Each row was made from one small tree. The marks that hang from a mark follow it in brackets, in alphabetical order. Every link used is in the known rows. Write each row's tree.
Known rows:
U{N{A Z{B}}}: [ -6.5   5.4   2.0  22.5 -33.9  -1.5   0.0 -11.5   6.5   3.5 -14.6  -1.2
 -21.3   0.8   7.5 -15.2 -10.2   5.2  51.3   2.2 -35.6]
M{B{Z{N}} H}: [  2.8  -4.7  -9.8  29.4  37.9  15.3  -6.5  19.8  -3.9   2.6   3.8  -0.7
  13.2 -27.7  -6.7  -3.8   8.8   4.2  29.4  17.1  14.4]
U{N{A Z{B{M}}}}: [ -8.9  -2.2  -1.9  22.2 -33.1 -10.2   3.3  25.9  19.9   6.7 -15.8  -2.0
 -18.6   3.0 -18.8 -13.1  -8.3  14.4  54.4   7.6 -36.5]
W{N{A U Z{B{M{H}}}}}: [ -6.6   4.0  -8.0  13.8 -49.8 -25.6   7.5  20.1  18.0  10.4  -2.7   3.5
   6.4  -4.6  -8.8  -9.9  -6.9  10.6  86.3  19.2  16.9]
N{A}: [ -2.4   2.4  -2.8  -0.4 -51.1 -10.6   2.6  -4.7   2.4  -1.3  -1.8   0.8
  -9.5   0.8   5.0  -3.7  -4.0   1.5   4.9   1.1  15.1]
Z{B{M}}: [ -5.3  -5.1   0.5   7.8   0.9  -9.6   3.7  35.3  13.9   5.0  -6.3  -1.8
  -3.8   2.0 -20.4  -6.1   7.8   5.8   3.6   6.3 -46.3]
M{B H}: [  2.3   2.4 -15.8   3.7  22.7   4.6   0.0  21.6  -1.0  -2.7   2.9   2.2
  11.1  -8.4  -7.3  -2.8   8.7   2.9  12.1  23.7  -1.6]
Z{B}: [ -3.5   2.8   5.4   7.9   1.3  -2.3   0.4  -1.2   2.6   2.2  -5.2  -0.8
  -6.3  -0.4   7.0  -7.8   6.5  -0.6   0.6   2.1 -44.2]
N{A U}: [  1.7   5.5  -4.8  -1.5 -53.4 -30.1   3.0  -3.3   4.1   0.4  -0.6   1.8
   3.4   1.3   5.6   3.2 -11.2   1.3  29.8  -5.0  21.8]
A{N{Z}}: [  5.6   1.8   4.6   2.9  -6.1   2.8  -0.8 -17.4  31.2  -0.2  -2.6  -3.9
  -1.1  -0.4   5.4  -1.6  -8.1   8.2  39.0  -3.5  20.6]
A{N{U Z{B{M{H}}}}}: [  4.4   0.4  -0.1  13.3  -6.0 -23.3   3.4  37.8  49.9   4.8  -2.0  -2.1
   8.7  -4.3 -16.8  -0.7  -3.8  11.0  82.2  17.5 -12.5]
N{A U Z{B{M{H}}}}: [ -9.1   0.6  -7.9   8.1 -50.7 -42.0   9.7  51.4  18.7   3.3  -1.4   2.9
   3.0  -4.3 -16.5  -3.9  -8.0  12.1  87.1  20.3  -5.1]
W{N{A U Z}}: [ -0.9   8.2  -5.3   2.0 -53.7 -18.5   2.9 -34.7   4.3   6.8  -3.1   2.6
   7.8   0.0  13.8  -3.7 -16.8   7.2  66.5  -9.2  54.5]
B{M{H} Z{N{A}}}: [ -6.5 -11.8  -5.1  27.3 -34.3  -5.9  -0.8  51.8  10.7   8.1   6.8  -0.2
  -2.6 -24.4 -22.8  -3.8  -0.1   6.6  38.9  21.0  38.2]
Z{B{M{H}} N{A U}}: [ -3.5   1.9  -8.7  36.6 -39.3 -29.7  -1.2  49.7  15.8   9.3   0.9   0.7
   4.2  -3.7 -17.1  -5.9  -1.3   3.4  48.3  19.5 -11.6]
M{B}: [  3.5   1.6 -12.5   0.6  22.7   2.4  -0.5   2.6   1.0  -2.7  -4.6  -0.1
   9.4  -1.2  -5.2  -2.0   5.0   8.1  -2.0   3.5  -8.8]
Z{B N{U}}: [  2.9   6.1   3.0  34.0   9.9 -12.1  -7.2  -4.0   4.4   7.7  -4.5  -1.4
   9.3   1.1   8.1  -3.9  -1.6  -0.7  25.1  -6.0 -33.8]
H{M{B}}: [  3.6   3.8 -14.0   9.1  25.1  -1.9   1.9  20.1  30.0  -7.8  -0.3  -0.3
   8.3  -0.9  -7.7  -1.3   3.3  -1.1   0.0   6.0  -0.5]
H{M}: [-0.4  1.7 -1.4  9.3  3.5 -4.7  2.3 16.5 29.8 -5.5  4.3 -0.6 -1.1  0.7
 -2.4  1.2 -0.9 -9.9  2.9  2.8  8.7]
A{N{U Z}}: [ 10.4   5.0   3.4   2.2  -8.9 -16.7  -0.8 -17.9  36.9   1.0  -3.6  -2.8
  10.6  -0.2   5.7   5.5 -14.7   9.0  63.2  -9.9  26.5]

Write each row's tree:
[ -3.9   2.8   7.4  23.2  17.1  10.2  -2.7  -5.8   4.8   4.4 -14.0  -2.1
 -12.6  -0.2   2.6 -11.4  -4.2   4.5  46.8   0.5 -50.8] => U{N{Z{B}}}
[ -5.3  -4.8   2.4  22.6  17.4   2.1   0.4  29.5  18.2   6.7 -14.6  -2.8
  -9.6   2.0 -24.0  -9.3  -3.8  12.1  50.0   6.2 -52.5] => U{N{Z{B{M}}}}
[ -3.7 -14.8  -2.3  28.2  17.4   5.1  -3.2  56.7   8.5   7.9   7.5  -0.8
   6.4 -25.1 -27.9   0.2   4.6   5.6  34.8  18.8  22.5] => B{M{H} Z{N}}
[-14.6  -2.2  -6.6   8.8 -48.6 -23.6   8.4  51.1  16.0   2.6  -0.4   2.0
  -9.4  -4.6 -18.0 -11.5   0.2  11.3  63.1  29.6 -12.6] => N{A Z{B{M{H}}}}
[ -0.4  -9.2  -3.1  23.5 -37.6 -28.1  -0.3  31.7  15.9   9.6  -1.3  -1.2
   8.3 -17.5 -19.8   4.1  -9.5  10.8  48.7  -7.6  36.6] => B{M Z{N{A U}}}
[ -7.9  -0.1  -4.5   4.7 -51.8 -44.4   9.3  29.5  18.4   5.4  -7.8   0.8
   0.8   2.8 -14.6  -4.5 -10.2  17.3  71.1   1.4 -13.0] => N{A U Z{B{M}}}
[ -1.5  -9.5  -7.7  26.8 -36.2 -24.7  -0.2  52.3  15.8   8.8   6.1   0.7
   9.5 -23.8 -22.2   3.6  -7.0   7.7  63.9  13.7  44.9] => B{M{H} Z{N{A U}}}
[  3.1   4.6   8.8  10.8  -5.4   0.6  -1.0 -20.5  34.0   1.5  -8.5  -4.6
  -7.6  -0.5  11.7  -9.4  -1.9   6.6  39.2  -1.8 -25.7] => A{N{Z{B}}}
[  8.9  -2.6  -7.2  26.0  34.7  -6.1  -6.2   0.7   0.7   4.4  -3.2  -1.3
  24.4 -20.4  -2.2   3.3  -1.9   9.1  38.5 -12.1  13.7] => M{B{Z{N{U}}}}
[  0.3  -3.2   4.4  10.0  -5.9  -7.5   2.1  18.4  45.5   5.7  -8.7  -5.4
  -4.9   1.8 -15.8  -7.5  -1.1  15.8  42.2   4.8 -25.8] => A{N{Z{B{M}}}}
[  2.4  -6.3  -9.3   3.0  26.7   6.7   1.2  22.6  -3.2  -2.8   1.9   1.2
  11.5 -29.8  -6.8  -1.2  10.6   5.1  29.6  16.1   9.8] => M{B{Z} H}
[-10.1  -1.6  -5.2  25.1 -32.3  -6.3   3.2  45.2  20.2   5.6  -9.3   0.1
 -16.6  -4.2 -21.8 -13.0  -6.2   9.7  70.2  27.9 -29.5] => U{N{A Z{B{M{H}}}}}
[ -7.9  -4.4  -1.8  25.6  17.6   5.2  -0.1  47.1  20.2   5.5  -7.2  -0.5
  -8.0  -3.8 -26.4  -9.8  -1.0   7.9  65.7  25.9 -44.6] => U{N{Z{B{M{H}}}}}
[ -2.2   4.9  -4.3  -3.0 -54.6 -34.4   6.0  -4.7   3.5   0.2  -1.9   2.1
   3.9   0.8   6.2   2.1 -18.5  10.5  68.5  -7.9  33.2] => N{A U Z}
[  2.2  -2.0   1.0  23.9 -38.0 -19.9  -3.0  -5.0   1.7   6.9  -0.3  -1.2
   5.9 -19.2   7.2   1.8 -10.4   2.6  45.1 -13.6  38.6] => B{Z{N{A U}}}
[-10.5   4.8   2.2   6.0 -49.9 -17.8   5.2  -6.3   2.6   1.0  -6.1   0.5
 -13.5   0.8  10.9 -13.3  -5.1   8.8  44.4   3.6 -18.4] => N{A Z{B}}
[  4.1  -3.8  -8.0  35.0  41.6   8.0  -5.1  18.9  27.9  -2.0   1.3  -2.5
  10.5 -22.0  -5.0  -2.6   3.2  -0.2  15.5  -0.6  15.7] => H{M{B{Z{N}}}}
[ -5.6   7.7   0.4   5.6 -52.7 -36.6   6.4  -7.2   7.7   2.4  -7.1   1.3
  -2.1   1.3  12.6  -6.3 -11.2   7.0  69.5  -4.8 -12.4] => N{A U Z{B}}
[  1.4   5.7  -2.3   3.2  -2.1  -7.1   0.3 -31.0   2.3   6.9  -2.4   1.9
  17.0   0.5   9.7  -0.2 -12.5   6.5  62.2 -11.5  38.7] => W{N{U Z}}
[  5.9   0.3 -14.1  28.4 -16.6 -14.6  -3.3  17.0   2.0   3.8   1.8   1.2
  17.5 -27.3  -0.2  -0.4  -2.6   5.5  58.7  10.6  37.4] => M{B{Z{N{A U}}} H}
